Known rows, with every step that occurs:
meledi-dure-dazutav-gesekiv-tavato-lutag: +0.65  -0.24  +1.58  -1.24  +2.25  -0.99  +2.83  -0.55  -1.52  -6.68  -2.76  -1.47  +6.68  +4.93  +2.09  +4.22  -0.36  +2.35  -1.86  -4.52  +1.23  +4.50  +1.66  +1.11  -2.91
tavato-dure-dazutav-gesekiv: -0.45  +2.53  +0.71  -1.07  -3.33  +2.53  +3.52  +1.71  -3.70  -5.08  +0.50  -0.50  +4.21  +1.56  +3.51  +3.42  +0.70  +0.21  -4.39  -1.31  +1.48  +1.08  -0.64  +0.42  -1.95
tavato-gesekiv-meledi-dure-dazutav: +4.21  -0.72  -0.32  -1.35  -4.10  +2.75  -0.27  +1.17  +0.14  +0.45  -0.53  -3.91  +7.20  +1.42  +2.40  +0.69  +0.46  -0.70  -4.20  -3.48  +5.06  +4.90  +1.59  +1.14  +1.41
fulipid-dazutav: +0.89  +2.63  -0.94  -2.17  -0.68  +2.95  -0.57  -0.12  +0.86  +1.40  +0.91  +0.57  +1.51  -0.54  +0.39  +0.57  +1.66  +1.50  -1.78  +0.97  +1.84  +3.95  -1.13  +0.29  +1.45
fulipid-dazutav-gesekiv-tavato: -0.17  +0.60  +2.00  -2.93  +3.20  +0.34  -1.37  -3.08  -3.90  -3.87  +0.64  +0.28  +2.92  +0.62  +2.15  +2.72  +1.17  +0.38  -0.32  -0.52  +1.02  +5.14  -0.30  -1.03  -0.30
dazutav-gesekiv-meledi-dure: +5.54  -1.48  +0.71  -2.50  +0.54  -2.72  -0.88  +1.25  -0.94  -4.50  -2.28  -2.53  +3.11  +2.08  +2.60  +2.09  -0.80  -1.60  -1.76  -4.38  +1.72  +2.86  +2.45  +2.87  +3.60
fuvos-tavato: -0.90  -2.44  +1.24  +1.13  +0.73  -2.47  +0.68  -1.08  -0.17  -4.91  -0.13  +2.02  -1.23  -1.17  -0.47  -0.96  +2.51  +0.84  -0.16  -0.13  -0.41  +2.54  +3.48  -1.85  +0.29
fulipid-dazutav-dure-tavato-fuvos: +0.12  +6.24  -1.13  +0.59  +0.86  +6.59  -1.77  +3.09  +0.71  -2.58  -0.05  +3.33  +1.91  +1.28  +0.42  +4.15  +3.50  +1.61  -3.33  +0.19  +4.71  +1.98  +1.30  +2.81  +1.49
lutag-tavato-dure-dazutav: -2.81  +2.54  +0.29  -0.92  -2.13  +1.94  +2.49  -2.66  -0.40  -2.09  +1.13  -0.72  +1.48  -0.19  +1.61  +1.07  +1.56  -0.37  -4.30  -1.14  +0.94  +4.28  +2.83  -2.48  -3.90
meledi-dure-tavato-gesekiv: -0.09  -3.15  +1.20  +0.86  -1.49  +3.08  -0.33  +3.44  -0.48  +1.14  -3.25  -2.97  +3.60  +0.14  +2.34  +2.05  -0.29  -0.25  -3.66  -3.48  +2.33  +0.90  +3.94  +0.60  -2.40
tavato-gesekiv-meledi-dure-dazutav-volut: +3.27  +0.72  -1.10  -1.15  -5.82  +2.97  -0.24  +1.65  +1.63  -3.77  -1.06  -3.90  +7.34  -0.03  +3.91  +3.28  -2.40  -0.25  -3.43  -4.66  +4.81  +5.88  -0.19  +1.96  +0.98
meledi-dure-tavato: +0.37  -1.30  -0.09  +1.68  +2.36  +1.22  +0.16  +2.34  +1.15  +0.61  -3.16  -0.68  +0.84  +2.84  +0.57  +1.69  -0.08  -1.23  -1.72  -3.39  -0.48  +2.09  +5.29  +1.27  -1.33
fuvos-tavato-gesekiv-dazutav-fulipid: -0.05  -2.37  +3.54  -1.00  -0.88  +1.25  +0.57  -1.74  -0.64  -7.09  +1.35  -3.04  +3.35  -5.37  +2.20  +0.16  +2.36  +2.73  -0.71  -0.82  +2.83  +5.91  -0.55  -2.52  +0.03
lutag-tavato: -1.95  +0.05  +1.44  -0.93  +1.30  -2.64  +0.63  -4.03  +0.41  -2.20  +0.21  -0.05  -1.72  -0.70  -0.77  -1.13  +0.32  -0.36  +0.27  -0.32  -0.95  +2.45  +2.31  -2.68  -1.92
meledi-dure: +3.42  -2.88  -1.71  +0.14  -0.17  +0.09  -0.85  +2.58  +2.47  -0.48  -2.88  -0.29  +0.84  +0.53  -0.16  +1.60  -0.63  -1.20  -1.75  -2.43  -0.11  +0.99  +3.30  +2.20  +0.89
fuvos-tavato-gesekiv: -1.64  -4.54  +2.48  +0.57  -2.73  -0.77  +0.53  +0.00  -1.88  -4.80  -0.65  -0.25  +1.44  -3.60  +1.27  -0.70  +2.43  +1.52  -1.88  +0.08  +2.35  +1.20  +1.93  -2.34  -1.20
dazutav-volut: -0.94  +1.22  -1.02  +0.04  -1.49  +0.34  +0.14  +0.57  +1.65  -4.52  -0.52  +0.26  +0.13  -1.47  +1.69  +2.77  -2.76  +0.57  +0.87  -1.17  -0.22  +0.64  -1.72  +0.88  -0.50
lutag-tavato-gesekiv-dazutav: -0.81  -2.19  +3.92  -4.82  +0.05  +1.89  +0.51  -3.74  -0.93  +0.02  +1.86  -4.25  +1.40  -5.76  +1.32  -1.89  +2.29  +0.01  -0.45  -2.52  +1.75  +4.97  -0.36  -2.37  -2.71
dure-tavato: -2.78  +1.76  +1.70  +1.42  +2.38  +0.95  +0.89  +0.12  -1.52  +1.02  +0.07  -0.10  -0.09  +2.21  +0.54  +0.12  +0.55  -0.01  -0.19  -1.15  -0.17  +0.93  +1.81  -0.88  -1.77
tavato-gesekiv-dazutav-dure-meledi: -0.96  +2.53  +0.99  +0.17  -1.21  +3.94  -1.05  -0.64  -2.92  +0.80  +1.26  -4.36  +4.99  -2.60  -1.61  -0.10  +1.68  -1.18  -1.84  -0.53  +2.91  +2.89  -1.10  +4.89  +0.97
volut-dazutav-fulipid: -0.81  +4.07  -1.29  +0.83  -0.05  +2.13  -1.63  -1.62  -0.21  -3.53  +3.36  -0.17  +1.05  -2.53  +1.54  +2.34  -1.33  +3.50  -0.64  +1.81  +1.75  +3.48  -0.72  -2.26  +1.15
dure-meledi: -1.44  +2.76  +0.31  +2.21  +0.90  -1.37  +1.69  -2.01  -1.00  +2.62  -0.26  -1.58  +1.75  +2.53  -2.08  -1.21  -0.20  +0.18  -1.59  +0.60  -0.07  +1.81  -0.05  +1.65  -0.99
meledi-dure-dazutav-fulipid: +2.84  +2.10  -2.07  +1.76  -1.00  +1.15  +1.78  +1.33  +3.34  -4.93  -1.58  -0.15  +4.72  +4.48  -0.11  +2.76  -2.35  +0.50  -2.68  -0.60  +0.91  +4.97  +1.82  +0.44  +0.64
tavato-dure: -0.62  +0.09  -1.26  -0.56  -2.61  +2.83  -0.34  +1.53  -0.87  +0.55  -0.83  -1.45  +0.37  -2.32  +3.08  +3.10  +1.05  +0.38  -3.54  -1.10  +1.72  -1.42  +1.06  +1.28  -1.50
volut-dazutav-dure-tavato-fuvos: -1.09  +5.51  -0.78  +2.30  +1.85  +6.30  -3.11  +2.96  -1.20  -2.86  +2.60  +3.30  +0.84  -1.61  +1.36  +4.08  +2.89  +2.38  -2.29  -0.62  +3.89  +0.72  +2.64  +1.00  +0.91
lutag-tavato-gesekiv-meledi-dure-dazutav-fulipid: +2.28  +1.80  +0.55  -1.14  -2.80  -0.41  +0.91  -4.20  +1.23  -6.19  -0.38  -4.75  +6.79  +1.63  +2.26  +1.28  -1.80  +0.64  -4.18  -2.48  +4.76  +8.32  +2.71  -2.11  +0.09
lutag-tavato-gesekiv-meledi-dure: +2.78  -3.56  +0.82  -3.10  -1.69  -1.58  -1.82  -2.63  +0.34  -1.41  -2.02  -4.86  +2.78  -2.14  +2.29  -0.12  +0.04  -1.12  -3.04  -4.40  +3.83  +4.38  +4.37  -0.73  -0.18
fuvos-tavato-dure: -1.37  -2.74  +0.06  +0.75  -1.92  +0.40  +0.18  +0.59  -1.08  -4.48  -0.81  +0.58  -0.75  -3.40  +2.53  +2.07  +3.50  +1.01  -3.76  -1.37  +1.20  +0.99  +4.06  -0.55  -1.32

Rows:
-1.78  -1.77  -0.01  -0.14  +1.29  +2.02  -2.60  -2.10  -2.94  +0.54  -0.39  -1.65  +1.09  -2.38  +3.24  +4.33  +1.05  -0.05  -2.15  -2.32  +1.21  -0.10  +2.73  -0.26  -3.12 => gesekiv-tavato-dure
+0.65  +1.29  +2.32  -1.32  -2.11  -0.77  +2.33  -1.21  -4.54  -9.16  +1.44  -0.60  +4.18  +0.54  +4.26  +2.29  +4.11  +0.20  -4.82  -2.53  +3.40  +5.72  +2.65  -0.98  +0.88 => fuvos-tavato-dure-dazutav-gesekiv-meledi
+5.68  +0.34  +1.85  -1.04  +2.80  +0.27  +0.14  +3.33  -0.48  -4.28  -3.26  -1.17  +3.55  +3.94  +4.51  +3.60  +1.32  +0.23  -3.45  -6.24  +4.18  +2.12  +3.02  +2.43  +0.53 => dazutav-gesekiv-meledi-dure-tavato-fuvos
-2.73  +0.26  +1.17  -0.68  +3.17  -0.58  -0.19  -3.59  -1.45  -0.65  -0.96  -1.86  +1.97  +0.49  +1.55  +2.33  +0.21  +3.69  +0.83  -1.90  +1.56  +0.68  -0.19  -0.19  -3.39 => gesekiv-tavato-lutag
-2.97  +2.55  +2.58  -1.00  +0.22  +1.12  -0.17  -4.80  -2.65  -1.38  +1.71  -4.37  +3.11  -3.48  -2.20  -1.18  +1.60  -1.64  -1.98  -1.07  +2.00  +5.57  +1.07  +2.32  -0.85 => lutag-tavato-gesekiv-dazutav-dure-meledi
-4.62  +5.73  +0.23  +1.71  +0.80  +1.65  +0.70  +1.17  -1.78  -3.63  -1.56  -0.29  +1.53  +2.43  +0.08  +3.66  +0.20  +2.18  -0.38  -0.91  +2.02  -0.79  +1.38  +3.42  -0.63 => dazutav-dure-tavato-lutag
-1.75  +4.03  -0.74  +0.49  -2.30  +2.15  +2.35  +0.21  +1.90  -4.76  +1.06  +0.91  +2.85  +1.34  +1.14  +1.98  -2.07  +0.32  +0.07  -0.71  +0.04  +3.76  -2.28  -0.43  -1.16 => dure-dazutav-volut
+0.89  +0.40  +1.04  -1.12  +1.22  -0.72  +0.89  -1.47  +2.61  -3.10  -0.59  +1.19  -1.10  -1.19  +0.63  -0.08  +1.67  +1.42  -1.50  -1.04  +1.92  +0.75  +1.23  -2.20  -2.87 => lutag-tavato-fuvos
-1.84  +3.55  +1.72  +0.00  +3.93  +4.72  -1.46  +0.47  -1.66  -1.16  +1.81  -0.34  +0.62  -0.48  -0.62  +1.53  +2.44  -2.44  +1.35  -2.48  +0.07  +3.31  +2.11  +2.94  +1.77 => gesekiv-dazutav-dure-tavato
+4.66  +3.56  -1.89  +0.60  -0.57  +0.61  +0.04  -0.75  +2.57  -3.95  -0.23  -2.08  +5.91  +4.95  +1.11  +2.52  -1.64  +0.27  -2.77  -2.18  +3.11  +6.88  +1.74  +1.14  +3.39 => gesekiv-meledi-dure-dazutav-fulipid
+2.23  -2.13  +0.12  -0.04  -4.88  +0.45  +0.25  +0.73  +1.37  -8.71  -1.35  -1.85  +6.53  -1.34  +3.33  +2.09  +0.59  +0.24  -3.45  -4.81  +4.35  +8.26  +2.92  +0.23  +1.00 => fuvos-tavato-gesekiv-meledi-dure-dazutav-volut
+1.44  -0.40  +1.10  -2.02  -3.39  +0.87  -1.70  -1.24  -2.74  +1.14  +0.83  -4.59  +3.60  -1.87  +2.99  -0.21  +0.43  +0.40  -1.61  -1.13  +4.97  +0.82  -1.21  -0.04  +1.20 => tavato-gesekiv-meledi
+1.67  -3.40  +2.68  -2.07  +1.04  +5.64  -0.41  +2.86  -0.30  +2.90  -1.54  -4.75  +4.05  -2.20  +2.88  +1.14  +1.83  -0.72  -2.11  -5.62  +2.18  +4.15  +2.54  +1.40  -1.86 => meledi-dure-tavato-gesekiv-dazutav
-3.31  +1.03  +0.25  +2.19  +2.09  +0.66  -0.74  -4.02  -3.95  +3.33  -0.54  -3.18  +2.59  +0.04  +1.14  +2.79  +0.88  +0.34  -3.96  -1.88  +1.33  +1.72  +2.72  +1.64  -4.45 => gesekiv-tavato-dure-meledi
-2.54  +6.23  -2.20  +3.08  +0.64  +2.47  -2.36  -1.25  -2.83  -0.46  +3.15  +0.50  +1.76  -0.93  -3.06  +0.92  +0.65  +0.48  -2.15  +1.76  +1.39  +3.00  +2.01  +3.18  +2.29 => volut-dazutav-dure-meledi
+3.84  +2.22  -2.20  -0.81  -1.85  +1.21  -0.12  +0.59  +3.57  -4.34  -0.76  -1.49  +4.54  +2.34  +2.50  +3.15  -2.27  -1.28  -1.49  -4.76  +2.20  +6.77  +1.06  +2.51  +2.44 => gesekiv-meledi-dure-dazutav-volut
+0.41  -0.15  +0.81  -2.16  -2.19  +4.76  -2.55  +1.19  -2.19  -1.92  +1.62  -2.83  +3.31  -5.04  +0.49  +1.50  +1.48  -1.78  -0.27  -1.21  +2.91  +1.00  -1.08  +3.27  +2.06 => tavato-gesekiv-dazutav-dure
+1.36  -0.97  +2.12  -0.85  +0.44  +5.03  +0.05  +1.43  +0.59  -1.15  -1.73  -5.47  +5.43  -1.25  +3.41  +2.90  -0.56  +1.19  -2.29  -4.07  +2.76  +5.34  +1.62  +0.71  -1.14 => meledi-dure-tavato-gesekiv-dazutav-fulipid
+1.59  +1.14  +2.72  -0.13  +2.96  +0.89  +1.66  -1.08  -2.52  -6.25  +0.41  +1.69  +4.70  +3.42  +2.22  +2.59  +1.70  +1.40  -1.23  -1.77  +2.29  +2.65  -0.69  -1.53  -3.28 => dure-dazutav-gesekiv-tavato-fuvos
+0.50  -3.15  +2.53  -0.77  -2.44  -1.38  -0.92  -2.27  -2.85  -3.79  +0.79  -2.50  +2.57  -3.27  +2.49  -1.20  +2.93  +0.96  -1.65  -1.39  +4.48  +3.37  +1.71  -1.84  +1.41 => fuvos-tavato-gesekiv-meledi
-1.86  -0.63  +4.41  -1.95  +1.00  +5.68  +0.42  -0.13  -2.82  +3.20  +1.48  -4.35  +3.19  -2.87  +2.77  -0.46  +2.49  +0.31  -0.38  -3.05  +2.25  +3.33  -0.81  -0.71  -2.54 => dure-tavato-gesekiv-dazutav
-1.39  +1.48  +2.89  -0.60  -0.82  +2.33  -0.75  -1.36  -4.21  +2.34  +0.78  -4.53  +3.95  +0.29  +3.69  +0.09  +1.13  +0.45  -1.72  -2.32  +4.63  +1.62  +0.48  -0.91  -0.74 => dure-tavato-gesekiv-meledi
+3.15  -1.04  -0.08  +1.52  +2.35  +2.78  +0.09  +4.85  +3.35  -0.09  -3.77  +0.70  +1.42  +2.41  +1.72  +2.98  +1.36  +1.03  -3.42  -4.27  +2.37  +0.34  +4.05  +1.72  -2.26 => meledi-dure-tavato-fuvos
-0.07  +1.80  +1.57  +1.48  +2.13  +3.26  +1.19  +2.15  +0.70  +0.18  -0.75  +1.07  +0.62  +1.89  +1.89  +1.47  +1.99  +1.95  -1.78  -1.79  +2.53  -0.62  +0.77  -0.18  -2.77 => dure-tavato-fuvos
+1.85  +2.17  +2.78  -1.86  +2.17  -1.41  +1.91  +1.31  -2.03  -4.19  -3.62  -4.36  +4.63  +4.67  +4.29  +3.51  -0.02  +2.31  -2.10  -6.11  +3.46  +3.18  +2.54  +3.11  +0.08 => dazutav-gesekiv-meledi-dure-tavato-lutag
-3.53  +3.63  +0.17  +2.71  +1.69  +1.91  -1.28  +0.73  -2.26  -2.95  +0.16  +1.26  -0.08  +2.00  -1.22  +2.23  +0.22  -1.69  -0.03  -0.12  +0.06  -0.32  +3.43  +2.39  +0.95 => dazutav-dure-tavato
+1.15  -2.18  +2.64  -3.55  -1.42  +4.44  -0.43  +0.18  -1.23  +1.90  +1.63  -4.14  +3.23  -5.08  +2.28  -0.86  +2.04  +0.31  -0.36  -2.13  +2.52  +2.47  -2.71  +0.18  -0.62 => tavato-gesekiv-dazutav
+2.40  +0.16  +0.33  +0.21  +2.92  +0.65  -1.63  +0.56  +0.12  +1.57  -1.62  -2.57  +1.91  +3.15  +1.79  +1.52  +0.46  -1.58  -1.75  -5.09  +1.65  +4.04  +5.33  +1.96  +1.30 => gesekiv-meledi-dure-tavato
+3.74  -5.91  +1.03  -0.71  -2.48  -1.51  -2.04  +0.65  -0.35  -4.14  -2.09  -3.00  +3.41  -2.73  +2.54  +0.43  +2.49  -0.03  -3.66  -3.77  +4.22  +4.47  +5.18  +0.24  +2.10 => fuvos-tavato-gesekiv-meledi-dure
-0.62  +0.39  +0.91  -3.55  +0.61  +3.06  -1.98  -1.75  -4.87  -3.19  -0.13  -0.84  +3.36  -1.86  +5.03  +5.95  +1.81  +0.97  -3.91  -1.96  +2.67  +3.66  +0.53  +0.22  -1.84 => fulipid-dazutav-gesekiv-tavato-dure
-1.32  +6.97  -2.30  +1.30  -0.46  +2.37  -1.22  -1.01  -1.08  +0.03  +0.76  +0.60  +3.18  +1.89  -3.44  +1.27  +1.31  -0.07  -3.32  +2.49  +1.89  +4.47  +0.45  +4.89  +3.37 => fulipid-dazutav-dure-meledi
-0.54  +5.06  -0.38  +1.99  -0.98  +1.10  +2.57  -1.46  +0.93  -4.42  +1.44  +0.09  +3.69  +3.84  -0.05  +1.14  -2.07  +1.58  -1.18  +1.81  +0.80  +3.69  -1.54  -1.73  +0.03 => dure-dazutav-fulipid
+1.27  +2.19  +0.93  -3.47  -0.75  +1.02  +1.03  +0.37  -2.08  -3.91  +0.39  +0.54  +2.39  +0.54  +1.36  +1.71  +1.08  +0.92  -1.54  +0.59  +1.25  +3.59  -2.21  +0.38  +1.61 => fulipid-dazutav-gesekiv
-2.08  +4.74  -1.35  +3.64  +0.06  -0.65  -0.39  -0.84  -1.98  -1.00  -0.21  -0.17  +1.95  +2.19  -3.94  +0.98  -0.37  -1.43  -1.59  +1.56  +0.34  +0.54  +1.73  +4.78  +1.60 => dazutav-dure-meledi
-0.90  -1.76  +2.81  -0.75  +4.08  -2.66  -0.92  -3.07  -4.83  -5.14  -0.41  -0.34  +1.73  +0.73  +1.80  +2.26  -0.64  -0.75  +1.40  -1.67  -0.79  +0.90  +0.61  -1.00  -1.70 => dazutav-gesekiv-tavato
-3.44  +8.08  -0.68  -0.33  +0.09  +4.87  +0.10  +0.91  -0.82  -2.41  -0.71  +0.40  +3.16  +1.94  +0.67  +4.33  +2.18  +3.68  -2.10  +0.13  +3.59  +3.12  +0.26  +3.54  +0.78 => fulipid-dazutav-dure-tavato-lutag
